Every row comes from one small tree of marks. The marks that hang from a mark follow it in brackets, in alphabetical order. Every link used is in the known rows. Which tree was each row made from?
Known rows:
S[A[Y]]: [-0.13 -0.52  2.52  1.93  2.25  0.90  0.99  1.89 -2.02 -0.80  1.67 -4.00
  1.60  0.70 -1.11 -0.20 -1.99  1.73  1.51  0.22  0.89  1.70]
N[F[W[A[S[U[C T]] Y]]]]: [-2.17 -0.83  2.65  0.48  3.82  0.59  1.15  0.87 -2.40  0.11  1.07 -4.17
  2.00  0.11 -1.21 -2.07 -0.62  1.11  1.07  1.41 -0.25 -0.62]
A[S[U[B]] W Y]: [-1.51 -0.55  3.22 -1.15  2.88 -2.13 -2.34  0.13 -1.43 -2.09  0.63 -3.63
 -0.42  0.75  0.23 -2.24 -1.81  0.97  1.64  1.27  3.97  1.53]
S[A[W Y] U[B C D P]]: [-0.87 -1.03  2.07  0.35  2.39 -0.65 -2.83  5.37  0.20 -2.37  1.21 -3.43
  3.66 -0.81 -3.74 -3.83  0.60  2.12  1.18  2.56 -0.22  2.21]
Y[A[S[U[B C D P]] W]]: [-1.13 -0.15  0.72  2.93  3.22  0.77 -0.97  3.93 -0.72 -1.31  0.40 -3.30
  0.89 -0.16 -3.26 -2.30  0.09  1.53  1.83  1.69  1.04  1.61]
N[F[W[A[S[U[D T]] Y]]]]: [-2.46 -1.05  1.74  0.64  3.68  0.82  1.95  1.05 -2.27  0.38  1.65 -4.27
  2.26  0.51 -2.12 -1.64 -1.00  1.30  1.66  0.68 -0.60  0.25]
C[U]: [ 1.29 -0.57  2.10  3.85  2.87  0.92  1.50 -0.42 -0.49  0.83  4.01 -3.75
  0.19  0.83 -3.53  2.11 -1.44  0.54  2.47 -0.63  1.15  0.95]
H[F[W]]: [ 0.18  0.51  3.17  3.56  3.29  0.07  2.89  0.89 -1.24  0.05  2.73 -4.21
 -0.10  1.71  1.04  2.44 -0.78  1.71  3.78  0.54 -1.34  1.40]
Y[A[S[U[B P T]] W]]: [-1.57 -0.18  0.79  2.11  3.68  1.01  0.19  3.28 -0.68 -0.91  0.51 -3.62
  1.01 -0.20 -2.27 -2.31 -0.32  1.74  1.73  1.59  1.26  1.52]
B[U[D P]]: [ 0.24 -0.70  0.88  4.17  2.80  0.31  2.68  2.67  1.08  0.63  0.80 -3.64
  1.50  0.64 -3.86  1.22 -1.05  2.24  0.39  1.18  0.43  3.01]
D[U[B C P T]]: [ 1.63 -2.08  1.66  4.09  4.86  1.18 -1.50  1.42  1.95 -1.45 -0.33 -4.39
  3.41 -0.45 -1.36 -0.32 -0.34  2.37  0.71  3.77  1.83  2.02]
D[U[T]]: [ 1.45 -1.92  1.35  3.16  4.06  1.86  0.91 -1.29  0.17  0.36  1.12 -5.09
  1.37  0.44 -0.95  0.39 -2.48  2.62  1.08  2.10  2.16  2.01]
A[S[U[C D P T]] W Y]: [-1.90 -0.58  2.00 -0.82  3.38 -1.69 -4.80  2.65 -0.59 -1.42 -0.60 -2.90
  1.75 -0.60 -2.12 -3.04 -0.33  1.57 -0.14  3.99  2.57  2.45]
S[U[D P]]: [ 0.58 -1.04  1.89  2.50  2.80  1.49  0.57  2.22  0.07  0.00  2.71 -4.60
  2.06  0.51 -4.47  0.78 -1.70  2.59  2.50  1.01 -0.28  3.52]
W[A[S[U[C D P T]] Y]]: [-1.28 -0.11  1.22  0.47  3.99  0.76 -2.80  3.59 -0.97 -1.05  1.08 -2.72
  2.30 -0.39 -2.03 -2.97 -0.50  1.79  0.24  1.39  1.18  2.28]
F[W[A[S]]]: [-1.04 -0.13  2.28  2.58  3.81  0.14  2.26  1.60 -1.81  0.09  2.38 -4.74
 -0.36  1.10  0.47  0.33 -1.52  1.93  1.42 -0.37 -0.10  2.13]
A[S]: [-0.10 -0.42  2.55  3.10  3.19  0.71  0.14  0.05 -1.22 -0.85  0.97 -3.96
  0.08  1.70 -0.76  2.09 -2.72  1.06  2.17  1.16  2.63  2.12]
W[A[S[U[B C D P]] Y]]: [-0.93 -0.21  1.69  1.03  3.79  0.26 -2.61  3.58 -0.93 -1.97  1.26 -2.79
  1.86  0.08 -1.65 -2.66 -0.55  1.40  1.22  0.41  1.49  2.18]
B[U[C D P T]]: [-0.44 -0.70  0.60  3.72  3.41  0.63  0.28  3.44  2.68  0.36 -0.31 -2.67
  3.06 -0.52 -4.11 -0.10  0.50  2.69 -1.42  4.01  0.05  2.46]
B[U[C P]]: [ 0.72 -0.41  2.25  3.89  3.04 -0.06  1.47  2.39  0.89  0.23 -0.04 -3.41
  1.10  0.11 -2.37  0.49 -0.40  1.98 -0.55  2.35  0.99  1.66]
Y[A]: [ 0.23  0.03  1.24  4.75  2.98  2.66  3.10  1.46 -1.77  0.02  1.61 -4.03
  0.03  0.59 -2.06  0.85 -1.54  1.72  2.13 -0.66  0.41  1.14]
F[W[A[S[U[B D]] Y]]]: [-1.78 -0.40  2.01  0.53  3.42 -0.50  0.40  1.79 -0.95 -0.84  2.74 -4.32
  0.48  0.62 -0.02 -1.62 -0.91  2.36  1.49 -0.25  0.28  2.69]
D[U]: [ 2.30 -1.83  1.97  3.79  3.48  1.36  1.48 -1.57 -1.01  0.25  1.48 -5.53
  0.11  1.07 -0.75  1.05 -3.08  2.15  1.97  0.64  2.44  1.93]
S[U]: [ 0.61 -0.84  3.06  1.49  2.53  1.53  1.49 -0.47 -0.64  0.17  3.22 -4.90
  0.22  0.95 -2.20  0.55 -2.55  2.41  2.47  0.55  0.85  2.00]

Write each row's tree:
[ 0.19 -0.85  0.43  3.68  3.24  1.64  0.29  0.68  1.32  0.90  3.75 -3.00
  2.23  0.22 -5.26  1.51 -0.56  1.26  1.63  0.98  0.23  1.80] -> C[U[D T]]
[-0.92  0.25  1.08  3.64  3.20  0.90  1.32  2.02 -2.55 -0.45  0.32 -3.63
 -0.90  0.70 -1.41 -0.51 -1.45  0.96  1.82  0.30  1.80  0.93] -> Y[A[S W]]
[-0.35 -0.74  2.50  0.47  2.00  0.69  1.44  2.22 -1.47 -0.09  3.04 -4.81
  0.92  0.47 -2.65 -2.11 -1.92  2.30  2.06  0.95 -0.14  1.43] -> S[A[W] U]
[-0.71  0.24  2.03  1.70  3.79  0.39 -0.29  1.66 -2.72 -1.07  1.17 -3.18
  0.08  0.95  0.20 -0.96 -2.08  0.79  1.18 -1.01  2.33  1.46] -> W[A[S Y]]
[-0.14 -0.53  1.65  3.29  3.62  0.43  0.87  2.66  2.06  0.39 -0.35 -3.00
  2.33 -0.51 -2.57 -0.17  0.25  2.46 -1.49  3.76  0.65  1.75] -> B[U[C P T]]
[-0.80  1.02  2.65  2.17  3.73 -0.48  1.33  1.96 -2.26 -0.36  2.34 -3.50
 -0.21  1.45  1.98  0.16 -0.48  1.28  3.18 -0.17 -0.55  1.29] -> H[F[W[A[S Y]]]]
[-0.77 -0.64  2.80 -1.04  1.80 -0.21  0.20  1.88 -2.13 -0.46  2.48 -4.49
  0.84  0.11 -1.78 -3.22 -1.77  2.23  1.45  0.74  0.76  1.38] -> S[A[W Y] U]
[-1.81 -0.16  0.38  2.12  3.25  1.23 -1.16  2.92 -0.03 -1.19  0.61 -3.02
  1.00 -0.27 -2.94 -2.76  0.07  1.87  1.24  2.43  1.15  1.19] -> Y[A[S[U[B C D T]] W]]
[-0.93 -0.03  1.39  2.63  3.34  0.61 -0.58  3.42 -1.13 -1.28  0.27 -3.57
  0.41 -0.13 -2.27 -2.28 -0.09  1.38  1.79  1.58  1.41  1.14] -> Y[A[S[U[B C P]] W]]
[-2.09 -0.54  2.14 -1.28  2.99 -1.47 -4.56  1.15 -0.65 -1.30 -0.04 -2.79
  0.93 -0.26 -1.54 -3.09 -0.80  1.60 -0.12  3.74  2.99  1.87] -> A[S[U[C D T]] W Y]
[-1.30 -0.12  0.78  2.60  2.91  0.90 -0.76  2.71 -0.78 -1.26  0.85 -3.30
  0.19  0.13 -2.80 -2.28 -0.32  1.59  1.84  1.53  1.37  1.13] -> Y[A[S[U[B C D]] W]]
[-0.65 -0.04  0.61  2.91  2.62  2.43 -0.38  2.01 -1.05 -0.30  1.42 -3.48
  0.53  0.25 -3.30 -1.26 -0.87  2.14  1.86  1.43  1.08  1.85] -> Y[A[S[U[C D]]]]
[-1.48 -0.89  1.35 -0.47  2.69  0.08 -3.11  5.35  0.16 -0.90  0.94 -3.24
  4.20 -1.48 -4.31 -4.34  0.66  2.77 -0.25  4.08 -0.68  2.41] -> S[A[W Y] U[C D P T]]
[-0.50 -0.73  2.66 -0.46  2.28 -0.48 -0.11  3.77 -2.11 -0.52  1.84 -4.54
  1.90 -0.28 -2.46 -3.13 -1.21  2.13  1.47  1.04  0.25  2.12] -> S[A[W Y] U[P]]
[-1.54 -0.52  2.34 -0.89  2.50 -1.74 -2.62  0.49 -1.92 -1.06  0.81 -3.53
 -0.32  0.63 -1.36 -2.05 -2.05  1.25  1.31  1.51  3.26  2.28] -> A[S[U[D]] W Y]
[-0.67 -0.62  0.73  3.16  2.94  0.89  0.61  1.56  2.60  0.43  0.41 -2.60
  1.99 -0.12 -3.45 -0.17 -0.08  2.73 -1.40  3.68  0.63  1.77] -> B[U[C D T]]
[-1.06  0.08  1.17  2.03  2.85  1.05  0.95  1.72 -2.26 -0.11  1.21 -4.00
 -0.90  0.43 -2.00 -1.84 -1.42  1.56  2.00  0.52  1.66  1.12] -> Y[A[S[U] W]]
[-1.04 -0.84  1.74 -0.57  1.58  0.02 -0.40  2.70 -1.53 -0.52  2.67 -4.11
  1.62  0.09 -3.36 -3.17 -1.52  2.44  1.59  0.97  0.17  2.18] -> S[A[W Y] U[D]]
[ 0.24 -0.96  1.56  2.14  2.21  1.87 -1.08  4.94  0.20 -0.55  2.41 -4.06
  3.74 -0.29 -5.28 -1.61 -0.35  2.86  1.61  2.75 -1.53  2.94] -> S[A U[C D P]]
[-0.55 -0.83  2.12  0.46  2.49  2.38 -0.74  2.47  0.67 -0.28  2.56 -3.95
  3.16 -0.48 -3.19 -2.47 -0.62  3.20  0.60  3.64 -0.68  1.49] -> S[A U[C T]]
[ 0.22 -0.91  1.59  3.40  3.74  1.14  0.61  0.21  1.91 -0.38  3.58 -3.11
  2.11  0.31 -3.32  1.28 -0.21  0.90  2.05  0.75  1.07  0.80] -> C[U[B T]]
[-1.69 -0.36  2.23  0.68  3.43 -0.60 -0.76  2.09 -0.64 -1.11  2.31 -3.98
  0.65  0.27 -0.10 -2.06 -0.28  2.34  0.99  0.68  0.26  2.36] -> F[W[A[S[U[B C D]] Y]]]
[-1.35 -0.05  2.53  1.42  3.65 -0.64  1.26  1.36 -2.36 -0.22  1.99 -4.44
 -0.43  0.82  1.20 -0.55 -1.46  1.80  0.94 -0.52  0.65  2.14] -> F[W[A[S Y]]]
[-0.97 -0.33  3.38 -0.69  3.08 -2.24 -3.86  1.79 -2.02 -1.45 -0.39 -3.48
  0.16 -0.10 -0.72 -2.56 -1.03  0.98  0.57  2.63  3.27  1.77] -> A[S[U[C P]] W Y]
[-0.73 -0.06  1.60  1.69  4.30  1.54 -1.20  3.37 -0.72 -0.60  1.50 -3.30
  1.81  0.02 -1.91 -1.92 -0.85  1.74  0.83  1.46  0.68  1.82] -> W[A[S[U[C P T]]]]
[-0.78  0.95  2.92  0.98  3.48 -0.45 -0.15  1.98 -1.75 -0.39  2.59 -3.42
 -0.03  0.90  1.44 -1.28  0.11  1.73  2.80  0.90 -0.72  1.05] -> H[F[W[A[S[U[C]] Y]]]]
[-0.84 -0.75  0.38  2.98  2.87  1.08  2.42  1.05  2.19  0.86  1.10 -3.13
  1.72  0.43 -3.34  0.43 -1.03  2.79 -0.56  2.29  0.66  2.34] -> B[U[D T]]
